Known rows, with every step that occurs:
lubor/bepop/zoke/fivib: [ 0.883  3.402  1.600 -0.355 -0.126 -0.805  0.035  3.132 -1.948 -1.176
  0.985 -0.815  1.813 -0.260  0.839  2.892  1.243  2.287 -0.298 -1.308
  0.362  0.528  0.272]
gepidi/zoke/bepop/zazef/fivib: [-4.147 -2.725  1.143 -2.028 -0.272  0.468  0.462 -0.280 -0.966  3.923
  0.179 -0.530 -1.866 -1.639  0.742  1.228 -3.738 -2.674  0.979  3.169
 -1.296  2.908 -0.486]
gepidi/zazef/bepop/ditos: [ 4.616 -0.398  1.249 -0.846 -0.922 -0.838 -0.911 -0.909  1.924  1.014
 -0.469  0.248  2.237  4.191 -0.343  0.706 -3.186 -1.707  1.538  1.123
  1.350 -1.786 -0.523]
bepop/zazef/fivib: [-3.483 -1.301 -0.248 -2.187 -0.138  1.426  0.862 -2.440 -0.546  1.953
 -0.660  0.108 -2.814 -1.151  1.442  0.741  0.641 -0.478  0.669  0.749
 -2.306  1.472 -0.187]
zoke/bepop/zazef/fivib/lubor: [-2.547 -3.258 -0.767 -4.376 -0.839 -1.297  0.013 -1.512  2.349  1.661
 -1.638 -0.271  0.816 -3.613  1.133  2.049 -0.512 -1.497  1.025 -0.663
 -0.724  2.819  0.686]
lubor/bepop/ditos/fivib/zoke/gepidi: [-0.593 -0.398  1.690  5.224  0.427  2.136  1.151  2.021 -2.065 -0.223
 -2.355  0.116 -1.354  5.079  0.452  0.628  1.579  0.707 -0.912 -1.820
  0.635 -3.087 -0.815]
zazef/fivib/lubor/bepop/ditos: [ 0.899  2.811  0.292 -1.407 -1.518  1.190 -0.999 -1.599  0.876  1.058
 -1.104 -0.946  3.323  1.068  2.035  2.731  1.146 -1.641  0.558 -3.670
  1.478 -3.037 -1.345]
zoke/bepop/zazef/fivib: [-3.441 -3.537  1.475 -3.851 -0.627  0.258  0.808 -1.212  0.148  2.165
 -1.332  0.233 -1.847 -2.182  1.757  2.634 -2.248 -0.700  1.399  1.167
 -1.121  3.643  0.104]
bepop/zoke/gepidi/zazef/fivib/lubor: [ 2.329  1.128 -3.500 -2.397 -0.820  0.196  0.989 -0.586  2.110 -1.302
  1.923  0.455 -0.664 -2.356 -1.796 -2.573  3.778  0.657 -0.293  2.071
 -2.362 -0.199  0.975]
zazef/bepop/ditos/fivib/lubor: [ 1.918 -2.000 -0.334  2.318 -0.189  0.529 -3.440 -0.735  0.585  0.280
 -1.143 -0.620  5.896  2.129  2.773  2.041 -0.546 -3.300 -1.603 -4.474
  1.741 -2.383 -1.680]
ditos/bepop/zoke/gepidi/zazef: [ 1.837  3.686 -0.154 -0.150  1.777 -0.675  2.328  0.541  2.304 -3.606
 -0.027  2.188 -2.513 -0.196 -1.892 -4.145 -0.475  0.569 -0.159  3.832
  0.733  0.066  2.317]
fivib/zoke: [ 0.973 -3.109 -0.511  2.935  0.951  0.526 -0.199 -0.074 -1.981 -0.238
  0.800 -0.800 -2.554  0.913 -2.367 -0.499 -0.267  2.736  0.804  0.985
 -0.979 -0.119 -0.525]
bepop/zoke/gepidi/zazef/fivib: [ 1.634  0.624 -1.511 -1.897 -0.415  1.864  1.909 -0.173 -0.054 -0.776
  2.298  0.977 -3.294 -0.895 -1.136 -1.979  2.010  1.282 -0.296  3.798
 -2.541  0.558  0.460]
gepidi/zazef/bepop/ditos/fivib/zoke: [ 4.472 -3.313  2.015  4.872  0.002  0.361 -0.317  0.414 -1.548 -1.289
 -0.815 -0.644  0.548  4.504  0.518  0.231 -2.508  0.849 -0.802 -1.425
  1.156 -3.352 -2.683]
ditos/bepop/zazef/fivib: [-3.953  1.793  1.265 -1.881  1.302  1.271  1.427 -2.758  0.518 -0.677
 -1.398  0.928 -2.784 -1.550  2.765 -0.603 -1.257 -1.114 -0.410 -0.185
  0.033  1.266 -0.105]
lubor/bepop/zazef/fivib/zoke: [-4.302  1.000  2.082 -0.018 -0.215  0.322  2.428 -0.572 -2.198 -0.504
 -1.117  0.017 -3.147  1.158  1.041 -0.191 -0.108  4.176  0.087 -0.085
 -0.139 -0.380 -0.823]
bepop/ditos/fivib: [ 1.609 -3.273  0.621  3.806  0.820  3.005 -1.106 -0.551 -1.488  1.437
 -1.830 -0.761  0.656  1.575  2.282  3.178  0.183 -3.165  0.525 -2.626
 -0.191 -1.746 -1.575]
gepidi/zazef/bepop/zoke: [ 3.417  0.981  0.552 -0.679 -0.278 -1.518 -0.181  0.342  0.157 -2.443
  1.948  0.888  1.516  1.187 -0.785 -1.847 -3.127  2.543 -0.091  2.972
  1.295 -0.092  0.389]
lubor/bepop/zazef/fivib: [-4.148  2.871  1.555 -2.584 -0.761  0.704  1.357 -1.808 -0.465  1.352
 -1.134  0.456 -1.270 -0.462  2.105  0.510 -0.141  0.386  0.660 -0.327
  0.197  0.532  0.181]
fivib/lubor/bepop/zoke: [ 0.467  3.714 -0.707  0.034  0.014 -1.622 -0.550  0.704  0.559 -2.470
  0.031  0.015  3.909 -0.584 -0.322 -0.720  0.375  2.545  0.187 -0.913
  2.431 -1.235  1.392]
fivib/zoke/bepop/zazef: [-2.817 -5.695  1.484 -0.004  0.544 -2.385  2.130  1.145 -0.394  0.086
 -2.713  0.130 -2.826  0.606 -1.079  1.235 -2.876  3.005  2.055  2.207
 -0.524  2.793  0.891]
ditos/bepop/zoke: [-0.148  2.123  1.098  1.355  2.618  0.704  0.308 -0.036 -0.690 -3.943
 -0.065  0.809  0.037 -0.671  0.950 -0.994 -2.434  1.951 -0.399  1.025
  1.988  0.238  0.482]
zazef/bepop: [ 0.632 -0.224  0.486 -0.590 -0.245  0.184 -2.682 -0.860 -0.071  0.907
  2.082  0.632  1.660  1.235 -0.286 -0.311 -2.796 -0.442 -0.527  0.731
  0.935  0.852 -0.287]
bepop/zazef/fivib/zoke/gepidi: [-5.164 -2.510 -0.756 -0.616  0.264  1.533  2.921 -0.357 -1.092  0.942
 -0.569  0.714 -6.137  1.512 -0.582 -1.132  2.571  2.857 -0.691  2.453
 -4.031  1.485  0.233]

Rows:
[ 0.959  0.902  2.348  3.795  0.040  2.004 -0.793  0.244 -1.533  0.731
 -2.332 -0.413  2.077  2.433  2.718  2.643 -0.699 -2.459  0.499 -3.765
  2.305 -2.977 -1.251]
lubor/bepop/ditos/fivib
[ 1.829  2.552  0.004 -0.118 -0.766 -1.148 -0.978 -0.409  2.378  0.984
 -2.583 -0.526  4.355  2.243  0.052  1.760  0.674 -1.875  1.726 -2.648
  2.444 -3.181  0.474]
fivib/lubor/bepop/ditos
[ 3.120  4.781 -0.776 -1.688 -1.070 -0.960  0.638 -0.839  0.821 -2.637
  1.208 -0.305  2.212 -2.256 -0.120 -1.616  1.045  2.077  0.012 -0.586
  1.662 -2.073 -0.115]
gepidi/zazef/fivib/lubor/bepop/zoke
[-1.799  4.448 -1.397 -2.346 -0.847  1.100  0.183  0.375  0.377 -1.638
  1.465  0.737  1.420 -0.874  0.676 -1.342  3.304  1.942 -1.807 -0.042
 -0.017 -0.719  1.178]
zazef/fivib/lubor/bepop/zoke/gepidi
[-1.792  0.666  0.040 -1.079  0.114  0.467 -0.751  1.467 -0.437 -1.233
  2.345  1.948  0.723  2.937 -0.135 -1.514 -1.071  2.513 -1.853  3.576
 -0.423  1.572  1.450]
zazef/bepop/zoke/gepidi
[ 1.319  1.953 -1.119  2.908  0.128 -0.322 -2.335 -0.702  0.345  0.064
 -0.229 -0.430  3.334 -2.277  0.467 -0.473  1.528 -2.736 -0.772 -5.227
  2.507 -2.084 -0.237]
ditos/fivib/lubor/bepop
[-0.489 -2.444 -1.417  1.941  0.795  0.816  0.586  1.038 -0.689  0.586
  0.886  0.487 -4.390  1.998 -3.502 -1.771  1.774  1.948  0.038  2.545
 -2.420  0.598  0.886]
fivib/zoke/gepidi
[ 1.192 -6.675  1.214  4.743  1.165  0.678 -0.797  1.518 -3.111 -0.570
 -0.025 -0.948 -1.492 -1.124 -0.065  1.575 -2.268  0.992 -0.322 -1.227
  0.453  1.075 -1.422]
ditos/fivib/zoke/bepop
[ 1.685  4.280 -1.352  0.274 -0.605 -2.693 -2.423  2.260  0.854  2.995
  2.131 -2.171  3.625 -1.516 -2.081  0.685  2.048 -4.241 -0.158 -2.356
  0.292 -0.642 -0.292]
gepidi/zoke/fivib/lubor/bepop
[-2.581  2.859 -0.810 -1.728 -0.531 -3.397  0.513 -1.041  3.130  0.562
 -2.896  0.332  2.007 -0.436 -0.396 -0.890  1.032 -0.767  1.589 -1.380
  1.809 -0.230  2.333]
fivib/lubor/bepop/zazef
[ 2.675  1.152 -1.077 -2.088 -1.079 -1.319 -0.718 -0.149  2.821  1.350
  2.325  1.831 -0.460  1.667 -3.284 -3.394 -1.175 -1.853 -0.271  3.277
 -0.213  0.803  1.487]
zoke/gepidi/zazef/bepop
[ 0.278  3.576 -1.101 -1.641 -1.193  0.652 -1.800 -1.687  0.572  0.746
  1.398 -0.793  2.359 -2.462  0.254 -0.351  1.526 -1.126 -0.373 -2.822
  1.305 -1.218 -0.665]
zazef/fivib/lubor/bepop
[-1.085  4.170 -1.608 -0.788 -0.116 -1.292  0.276  1.505  1.922 -1.983
  0.273  1.276  2.357  0.465 -1.390 -2.161  2.443  1.666 -0.590  0.705
  1.054 -0.547  2.862]
fivib/lubor/bepop/zoke/gepidi
[-2.652 -6.873  1.775  3.318  1.084 -0.698  1.314  1.166 -2.111 -0.470
 -2.932 -0.212 -2.610 -0.541  0.803  1.383 -2.107  1.577  0.374 -0.677
 -0.326  2.128 -0.397]
ditos/fivib/zoke/bepop/zazef
[-2.595 -0.885 -2.472 -2.850 -0.209 -0.406 -0.024 -2.791  1.713  1.538
 -0.912 -0.375 -0.157 -2.435  0.991  0.316  2.484 -1.210  0.569 -1.094
 -1.854  0.919  0.301]
bepop/zazef/fivib/lubor
[-0.277  4.089 -0.502 -1.109 -0.703  0.657 -0.621 -0.468 -0.904 -2.429
  1.365 -0.607  3.007 -1.703  1.734  0.014  1.304  2.609 -1.092 -1.710
  1.360 -1.244 -0.301]
zazef/fivib/lubor/bepop/zoke
[ 2.384  0.106 -2.974  0.346 -0.032 -1.983 -2.903  1.584  0.821  3.712
  2.561 -2.453  2.543 -2.363 -2.552  1.190  2.921 -5.047  0.002 -1.221
 -2.133  0.585 -0.682]
gepidi/zoke/fivib/lubor
[ 4.539  1.041  0.793 -1.690 -0.696 -2.475 -0.838  2.321 -0.082 -1.525
  2.584 -0.624  2.474  0.128 -0.203  1.050 -0.748  1.724 -0.962  0.645
 -0.522  1.451 -0.442]
gepidi/zazef/bepop/zoke/fivib
[-0.432 -3.953 -1.107  5.319  1.185  2.362 -0.105  1.201 -2.386 -0.073
  0.921  0.114 -3.765  0.992 -1.575 -1.716  2.504  0.662 -1.726 -0.260
 -2.122  0.057 -0.569]
ditos/fivib/zoke/gepidi
[-2.652 -3.925  1.076 -2.509  0.261 -1.884  0.811  0.029  1.355  1.959
 -2.691  0.760 -0.970 -0.730 -0.225  1.758 -2.977 -0.825  2.568  1.926
 -0.035  3.471  1.930]
zoke/bepop/zazef
[ 1.637 -5.224  0.926  6.516  1.332  2.528 -0.041  0.523 -3.485 -0.486
 -2.059 -1.436 -1.103  3.141  1.103  2.388  0.278  0.681  0.051 -2.310
 -0.502 -2.610 -2.461]
bepop/ditos/fivib/zoke
[-5.868  1.787  1.152 -1.122 -0.580  0.765  3.114  0.250 -1.009  0.361
 -0.912  1.206 -4.705  2.247 -0.208 -1.711  1.874  3.546 -0.803  1.392
 -1.667  0.268  0.555]
lubor/bepop/zazef/fivib/zoke/gepidi
[-3.238 -2.269 -1.121 -2.733 -0.465 -1.295 -0.237 -0.631  1.305  3.476
 -0.215 -0.815  0.679 -3.015  0.165  0.503 -1.750 -3.573  0.811  1.426
 -0.992  2.178 -0.035]
gepidi/zoke/bepop/zazef/fivib/lubor
[ 1.869 -5.619  1.960  2.432  0.473  1.737 -1.370  0.691 -1.087  1.660
 -2.440 -0.909  1.684  0.643  2.383  4.585 -2.724 -3.460  0.972 -2.154
  1.155  0.135 -1.235]
zoke/bepop/ditos/fivib
[ 0.972  3.932 -0.084 -1.538  1.115  1.834  2.221 -0.418  0.869 -3.544
  1.421  1.767 -3.322 -1.477 -0.190 -3.338  0.198  0.727 -1.378  2.942
 -0.186  0.023  0.410]
ditos/bepop/zoke/gepidi/zazef/fivib
[ 1.519 -0.256 -0.857  0.903  0.279 -0.218 -2.009  1.972 -1.434  4.143
  3.021 -1.975 -0.111 -1.085 -1.948  1.872  0.958 -4.093  0.342  0.499
 -2.473  1.245 -1.089]
gepidi/zoke/fivib
[ 2.608  3.945 -1.603  1.852 -0.100 -1.665  0.901  1.254  2.046 -2.856
 -0.229  0.970  1.667 -1.111 -1.219 -3.504  3.213 -0.480 -1.045 -1.103
  1.507 -2.266  1.728]
ditos/fivib/lubor/bepop/zoke/gepidi/zazef
[ 1.850  4.303 -2.049 -2.084  0.912  0.099  1.350 -0.946  3.135 -4.028
  1.152  1.187 -0.780 -2.605 -0.700 -4.024  2.079 -0.137 -1.675  1.203
  0.183 -0.644  0.971]
ditos/bepop/zoke/gepidi/zazef/fivib/lubor
[ 0.274 -5.132  1.249 -0.071 -0.007  1.580 -0.373  0.342 -3.030  0.183
  1.719 -1.232 -2.759 -1.306 -0.255  1.911 -2.507  2.598  0.085  0.562
 -0.724  1.987 -2.105]
zazef/fivib/zoke/bepop
[ 4.020  0.656  0.060 -0.999 -0.868 -1.578 -1.467 -1.081  1.442  0.619
  2.122  0.440  0.859  0.668 -2.005 -2.012 -2.988 -1.136  0.571  1.576
  1.082  0.154  0.038]
gepidi/zazef/bepop
